Each row was made from one walk, in order. Every step used is in the known rows, and no mark comes twice. Write each row's walk.
Known rows:
c > p > t > r > y: [ 0.11  0.15  0.32 -0.14 -0.02 -0.01  0.13 -0.13 -0.25  0.22  0.20 -0.05
 -0.02 -0.09  0.04  0.30  0.12 -0.19  0.21 -0.30  0.09 -0.25  0.12 -0.25
 -0.50  0.13  0.09]
s > p > q: [-0.10 -0.27 -0.17  0.58 -0.04  0.20 -0.14 -0.25 -0.12 -0.02  0.11  0.10
 -0.07 -0.16  0.19 -0.49 -0.09  0.10  0.22  0.25  0.17  0.18  0.03  0.18
  0.09  0.10 -0.09]
z > p > q: [-0.06 -0.22  0.00  0.20 -0.01  0.13 -0.09 -0.25 -0.21  0.09  0.01  0.16
  0.04  0.10 -0.09 -0.21 -0.10 -0.08  0.20  0.36  0.09  0.07 -0.19  0.16
 -0.29  0.11 -0.05]
y > r: [-0.14  0.19 -0.10  0.23 -0.04 -0.04 -0.11  0.21  0.14  0.09 -0.06 -0.31
  0.12  0.04  0.00 -0.10  0.17  0.03  0.06 -0.09 -0.15  0.03 -0.03  0.04
 -0.05 -0.09  0.05]
y > p > q > r: [-0.16 -0.12 -0.31 -0.12  0.09  0.07  0.17 -0.17  0.33 -0.08 -0.12 -0.19
 -0.12 -0.25  0.18  0.14  0.00  0.21  0.07  0.03 -0.27  0.12  0.18 -0.06
  0.21  0.05 -0.19]
r > q > p > t: [ 0.33 -0.02 -0.05 -0.09 -0.18  0.09  0.17 -0.02  0.24 -0.15  0.06  0.08
 -0.04 -0.04  0.04  0.03  0.05 -0.16 -0.13  0.00  0.12  0.03 -0.21  0.00
 -0.06 -0.07  0.01]
z > p: [-0.17  0.02  0.02  0.13 -0.10 -0.08 -0.19 -0.14 -0.15  0.28 -0.06  0.18
  0.28  0.28 -0.35 -0.17 -0.12 -0.01  0.17  0.31  0.03 -0.08 -0.31  0.09
 -0.14 -0.24 -0.08]
y > p > z: [-0.11 -0.04 -0.13  0.04 -0.21 -0.16 -0.15  0.34  0.17  0.08 -0.23  0.28
  0.09  0.08 -0.18 -0.03  0.12  0.13 -0.15  0.08  0.07  0.03  0.09 -0.05
  0.30 -0.26  0.22]
t > p > q > r: [-0.15 -0.15 -0.14 -0.13  0.14  0.09  0.01 -0.21  0.09 -0.22  0.01 -0.11
 -0.16 -0.13  0.12  0.07 -0.04  0.13  0.01  0.00 -0.19 -0.05  0.14  0.04
  0.20  0.12 -0.13]
q > r: [-0.17  0.06 -0.11  0.05 -0.02  0.02 -0.04  0.06  0.23  0.03 -0.03 -0.21
  0.16 -0.06  0.11 -0.06 -0.07  0.17  0.00 -0.03 -0.30  0.08  0.07 -0.06
  0.21 -0.14 -0.29]
q > p: [-0.09 -0.15 -0.12  0.12 -0.15 -0.15  0.08  0.06  0.18 -0.09  0.02  0.13
  0.13  0.08 -0.06 -0.16 -0.08  0.21 -0.11  0.06 -0.01 -0.09 -0.26  0.08
  0.49 -0.25 -0.09]
z > p > q > r: [-0.13 -0.18 -0.15  0.00  0.11  0.13 -0.04 -0.31  0.16  0.01 -0.05 -0.05
 -0.02 -0.05  0.07 -0.01 -0.09  0.06  0.18  0.21 -0.28  0.08  0.00 -0.04
 -0.11  0.00 -0.24]
r > y > p: [-0.07  0.16 -0.18 -0.18 -0.19 -0.12  0.06  0.04 -0.10  0.23 -0.17 -0.06
  0.02  0.02 -0.22  0.22  0.03  0.10  0.08 -0.09  0.06 -0.16  0.11 -0.13
  0.15 -0.25 -0.01]
s > p > q > r > y: [ 0.03 -0.12 -0.15  0.17 -0.03  0.15 -0.18 -0.27 -0.17  0.04  0.04 -0.11
 -0.19 -0.13  0.18 -0.09 -0.07  0.03  0.30 -0.05 -0.15 -0.05  0.29 -0.22
 -0.08 -0.13 -0.23]
r > q > p: [ 0.16 -0.20 -0.11 -0.10 -0.08 -0.17 -0.03  0.17  0.16 -0.17 -0.11  0.00
 -0.07  0.19 -0.21 -0.03 -0.08  0.02 -0.17  0.05 -0.02  0.06 -0.26  0.07
  0.26 -0.18 -0.10]
t > r: [-0.24  0.09  0.17  0.01  0.06 -0.12  0.09  0.05 -0.06  0.14  0.08 -0.22
  0.15  0.03 -0.16  0.06  0.01  0.11 -0.05 -0.06 -0.04  0.08 -0.05  0.00
 -0.19  0.22 -0.09]
c > p > t > r: [-0.06  0.12  0.31 -0.11  0.07 -0.02  0.31 -0.13  0.12  0.14  0.24 -0.01
  0.10 -0.20  0.12  0.24  0.15 -0.07  0.10 -0.20  0.06 -0.08 -0.04 -0.06
 -0.33  0.32  0.14]
y > p > q: [-0.10 -0.14 -0.19  0.05 -0.05  0.08  0.17 -0.09  0.04  0.00 -0.07 -0.02
 -0.07 -0.14  0.05 -0.01  0.01  0.12  0.04  0.13  0.12  0.12  0.03  0.13
  0.12  0.17  0.01]
y > p > c: [ 0.00  0.21 -0.18  0.00  0.08 -0.03  0.17  0.22 -0.06 -0.07 -0.23  0.23
  0.29 -0.04  0.01 -0.24 -0.10  0.17  0.00  0.27  0.12  0.07 -0.04  0.14
  0.62 -0.30  0.12]
z > p > t: [ 0.06  0.16  0.06  0.08 -0.20  0.16  0.05 -0.28 -0.02  0.21  0.10  0.23
  0.23  0.03 -0.06 -0.07  0.02 -0.19  0.13  0.23  0.17 -0.09 -0.25  0.02
 -0.39 -0.08  0.01]
s > p > t > r > y: [ 0.06  0.15  0.09  0.07 -0.08  0.05  0.01 -0.26 -0.28  0.19  0.18 -0.08
 -0.08 -0.11 -0.01  0.11  0.07 -0.10  0.19 -0.16  0.11 -0.14  0.16 -0.27
 -0.46  0.04 -0.02]
p > q: [-0.01 -0.17  0.03  0.34 -0.06  0.20 -0.02  0.01 -0.17 -0.02  0.08 -0.04
  0.03 -0.05  0.15 -0.29 -0.07  0.00  0.06  0.14  0.13  0.18 -0.03  0.19
 -0.08  0.24 -0.08]
q > r > t > p > c: [ 0.10  0.20  0.03 -0.23  0.31  0.01 -0.03  0.12 -0.17 -0.34 -0.06  0.20
  0.01  0.09  0.14 -0.05 -0.17  0.00 -0.22  0.03  0.03 -0.12  0.05  0.16
  0.54 -0.11  0.18]
c > p: [-0.10 -0.05  0.24  0.16 -0.03 -0.11 -0.02  0.11  0.01  0.17  0.09  0.15
  0.25  0.02  0.09 -0.14 -0.01  0.03  0.22 -0.12  0.08 -0.17 -0.12  0.16
  0.27 -0.06  0.07]

Which walk is each row?
[-0.12  0.22  0.01 -0.25  0.01 -0.04  0.41 -0.15  0.22  0.12  0.07 -0.13
  0.03 -0.22 -0.04  0.38  0.16  0.05 -0.07 -0.10  0.06  0.02  0.03 -0.12
 -0.27  0.25  0.09]  y > p > t > r
[ 0.12  0.01 -0.05  0.08 -0.23  0.09  0.26 -0.10  0.24 -0.08  0.16  0.19
  0.11 -0.14  0.18 -0.06  0.04 -0.01 -0.09  0.03  0.13 -0.08 -0.20  0.01
  0.12 -0.10  0.02]  q > p > t
[-0.09 -0.15 -0.14  0.10  0.06  0.17  0.01 -0.09  0.17 -0.08  0.00 -0.20
 -0.04 -0.19  0.25 -0.09 -0.05  0.12  0.07  0.03 -0.26  0.16  0.13 -0.01
  0.06  0.10 -0.26]  p > q > r
[-0.05  0.20  0.19 -0.03 -0.01  0.04  0.26 -0.11  0.04  0.12  0.19 -0.15
  0.11 -0.15  0.02  0.17  0.10 -0.05 -0.05 -0.10  0.06  0.05 -0.02 -0.06
 -0.41  0.32  0.02]  p > t > r
[-0.09 -0.09  0.07  0.04 -0.14 -0.18 -0.34  0.29 -0.15 -0.09 -0.06  0.34
  0.03  0.22 -0.25 -0.11  0.09  0.01 -0.19  0.03  0.16 -0.19  0.05  0.08
  0.27 -0.16  0.29]  t > p > z
[ 0.08 -0.06 -0.03  0.02 -0.04  0.15 -0.10 -0.10 -0.20  0.05  0.00 -0.21
 -0.12 -0.07  0.14  0.03 -0.05 -0.04  0.18 -0.12 -0.18 -0.06  0.25 -0.23
 -0.18 -0.04 -0.22]  p > q > r > y
[ 0.18  0.10 -0.04 -0.03  0.02 -0.04 -0.24  0.33  0.09 -0.01 -0.20 -0.43
 -0.10  0.19 -0.23  0.01  0.12 -0.19 -0.03 -0.09 -0.13  0.22 -0.07  0.06
 -0.30 -0.02 -0.01]  y > r > q
[ 0.25  0.11  0.19 -0.26  0.04  0.03  0.06  0.07  0.00  0.01  0.01 -0.30
 -0.11  0.05 -0.20  0.23  0.08 -0.25 -0.12 -0.10  0.03  0.24 -0.05 -0.03
 -0.60  0.31 -0.05]  p > t > r > q
[-0.07  0.20  0.05 -0.25  0.13 -0.14 -0.14  0.08 -0.05 -0.14  0.04 -0.11
 -0.24  0.21 -0.06  0.30  0.08 -0.09 -0.27 -0.29  0.03 -0.26  0.03  0.15
  0.09  0.08  0.27]  y > r > t > p
[-0.01 -0.18  0.24  0.25 -0.12 -0.15 -0.26  0.37  0.04  0.10 -0.02  0.43
  0.18  0.11  0.03 -0.22  0.10 -0.03  0.06 -0.04  0.09 -0.10  0.01  0.03
  0.23 -0.18  0.30]  c > p > z
[ 0.30 -0.06 -0.08 -0.01  0.14 -0.05  0.04  0.30 -0.05 -0.33 -0.17  0.25
  0.13  0.12 -0.04 -0.33 -0.19  0.01 -0.11  0.27  0.06  0.12 -0.23  0.16
  0.54 -0.33  0.05]  r > q > p > c
[ 0.08 -0.19 -0.03 -0.25  0.07 -0.25  0.09  0.09  0.20 -0.17 -0.07 -0.10
 -0.15  0.15 -0.31  0.18 -0.03  0.04 -0.21 -0.03 -0.08  0.06 -0.22 -0.02
  0.06 -0.01 -0.08]  t > r > q > p
[-0.03  0.13  0.20 -0.05 -0.04 -0.09 -0.05  0.03 -0.38  0.24  0.07 -0.23
  0.02  0.09 -0.20  0.15  0.00 -0.05  0.09 -0.20  0.00 -0.12  0.12 -0.21
 -0.38  0.05 -0.09]  t > r > y
[-0.08 -0.23  0.00  0.04  0.16  0.09  0.07 -0.14  0.24 -0.06  0.04 -0.06
 -0.05 -0.23  0.35 -0.02 -0.02  0.09  0.22 -0.07 -0.25  0.02  0.12  0.01
  0.16  0.10 -0.13]  c > p > q > r
[ 0.04 -0.12  0.10 -0.06  0.11  0.12 -0.04 -0.12 -0.26 -0.22  0.12  0.04
 -0.30  0.07  0.12  0.08 -0.06 -0.11 -0.18 -0.07  0.22 -0.07  0.05  0.26
  0.00  0.39  0.13]  r > t > p > q
[ 0.13 -0.29  0.01 -0.10 -0.03 -0.27 -0.17  0.35  0.18 -0.17 -0.15  0.23
 -0.14  0.21 -0.27  0.05  0.09 -0.02 -0.28  0.01 -0.03  0.10 -0.06 -0.11
  0.07 -0.14  0.17]  t > r > q > p > z
[ 0.00 -0.28  0.18  0.26  0.04  0.11  0.05 -0.06 -0.08  0.01  0.13  0.13
  0.03 -0.12  0.26 -0.21 -0.01 -0.03  0.23  0.01  0.13 -0.01 -0.05  0.21
  0.06  0.24  0.07]  c > p > q
[ 0.04  0.02 -0.10 -0.22  0.15  0.12  0.08 -0.06  0.29 -0.09 -0.03 -0.17
 -0.32 -0.07  0.34  0.31 -0.06  0.00 -0.26 -0.20 -0.18  0.15  0.21 -0.05
  0.05  0.23 -0.08]  y > p > q > r > t
[ 0.03  0.12  0.02  0.16  0.11  0.01 -0.08  0.05 -0.29  0.04 -0.14  0.39
  0.40  0.21 -0.14 -0.42 -0.21 -0.01  0.17  0.50  0.09  0.01 -0.28  0.17
  0.22 -0.36  0.07]  z > p > c
[ 0.05  0.24 -0.09 -0.21  0.17 -0.09  0.20  0.13 -0.24 -0.01 -0.19  0.12
  0.13 -0.04 -0.08  0.03 -0.05  0.09  0.08  0.10  0.08 -0.05  0.09 -0.08
  0.30 -0.22  0.15]  t > r > y > p > c
[ 0.05  0.27  0.07  0.06  0.05  0.01 -0.13  0.26  0.13  0.05  0.04 -0.29
 -0.13  0.16  0.21  0.13  0.07 -0.13 -0.27 -0.29 -0.10  0.09  0.03  0.03
 -0.18  0.11  0.11]  y > r > t
[-0.17 -0.22 -0.28  0.30  0.08  0.17 -0.09 -0.31  0.21 -0.09  0.03 -0.08
 -0.12 -0.27  0.30 -0.24 -0.07  0.20  0.20  0.13 -0.22  0.16  0.17 -0.03
  0.19  0.00 -0.26]  s > p > q > r
[-0.12  0.12  0.03  0.16  0.01  0.05  0.17 -0.31  0.08  0.10  0.22 -0.03
  0.03 -0.23  0.07  0.01  0.09  0.03  0.08 -0.01  0.09  0.05  0.03 -0.07
 -0.30  0.21  0.00]  s > p > t > r
[ 0.04 -0.07 -0.04 -0.17  0.02  0.07 -0.11 -0.19 -0.27 -0.07  0.02 -0.14
 -0.22 -0.04  0.04  0.17 -0.02 -0.03  0.14 -0.15 -0.12 -0.23  0.26 -0.17
 -0.07 -0.04 -0.13]  t > p > q > r > y
[ 0.02  0.10 -0.03 -0.02 -0.10  0.03 -0.16  0.01 -0.16  0.16 -0.02 -0.23
  0.03  0.02  0.01  0.05 -0.06  0.01  0.14 -0.18 -0.22 -0.13  0.21 -0.26
 -0.06 -0.24 -0.25]  q > r > y
[-0.01 -0.04  0.08 -0.18  0.02 -0.13 -0.32  0.23  0.03 -0.18 -0.05  0.26
 -0.21  0.20 -0.03  0.16  0.05 -0.04 -0.38 -0.16 -0.02 -0.15  0.19 -0.03
  0.22 -0.08  0.26]  q > r > t > p > z
[-0.10  0.16  0.16 -0.13  0.03  0.00  0.21 -0.28  0.01  0.21  0.13  0.02
  0.11 -0.02 -0.15  0.23  0.08 -0.10  0.07  0.08  0.04 -0.03 -0.16 -0.10
 -0.59  0.20  0.03]  z > p > t > r
[ 0.19  0.05  0.06 -0.07  0.06  0.04 -0.02 -0.09  0.03  0.01  0.03 -0.20
 -0.17 -0.03 -0.16  0.09  0.06 -0.20 -0.01 -0.04  0.07  0.24 -0.01 -0.04
 -0.49  0.22 -0.05]  s > p > t > r > q
[ 0.10  0.03  0.16 -0.20  0.10 -0.10 -0.08  0.20 -0.06  0.03 -0.08 -0.35
 -0.07  0.18 -0.34  0.14 -0.01 -0.14 -0.12 -0.08 -0.05  0.26 -0.06  0.02
 -0.40  0.24 -0.13]  t > r > q
[ 0.14  0.27 -0.10 -0.15 -0.28  0.12  0.23 -0.13  0.03  0.17  0.01  0.04
  0.02 -0.18  0.05  0.23  0.14 -0.09  0.05 -0.09  0.18 -0.15  0.09 -0.15
 -0.16 -0.10  0.09]  r > y > p > t
[-0.01 -0.26 -0.06  0.19 -0.22 -0.19 -0.18  0.33  0.17 -0.11 -0.09  0.40
  0.07  0.15 -0.08 -0.22  0.04  0.12 -0.22  0.10  0.03 -0.02 -0.08 -0.03
  0.41 -0.34  0.16]  q > p > z
[ 0.13  0.21  0.12 -0.11  0.23  0.00 -0.05  0.19 -0.34 -0.29 -0.03  0.29
  0.06  0.18  0.06 -0.16 -0.17 -0.06 -0.23  0.08  0.22 -0.13 -0.03  0.26
  0.50 -0.07  0.26]  r > t > p > c
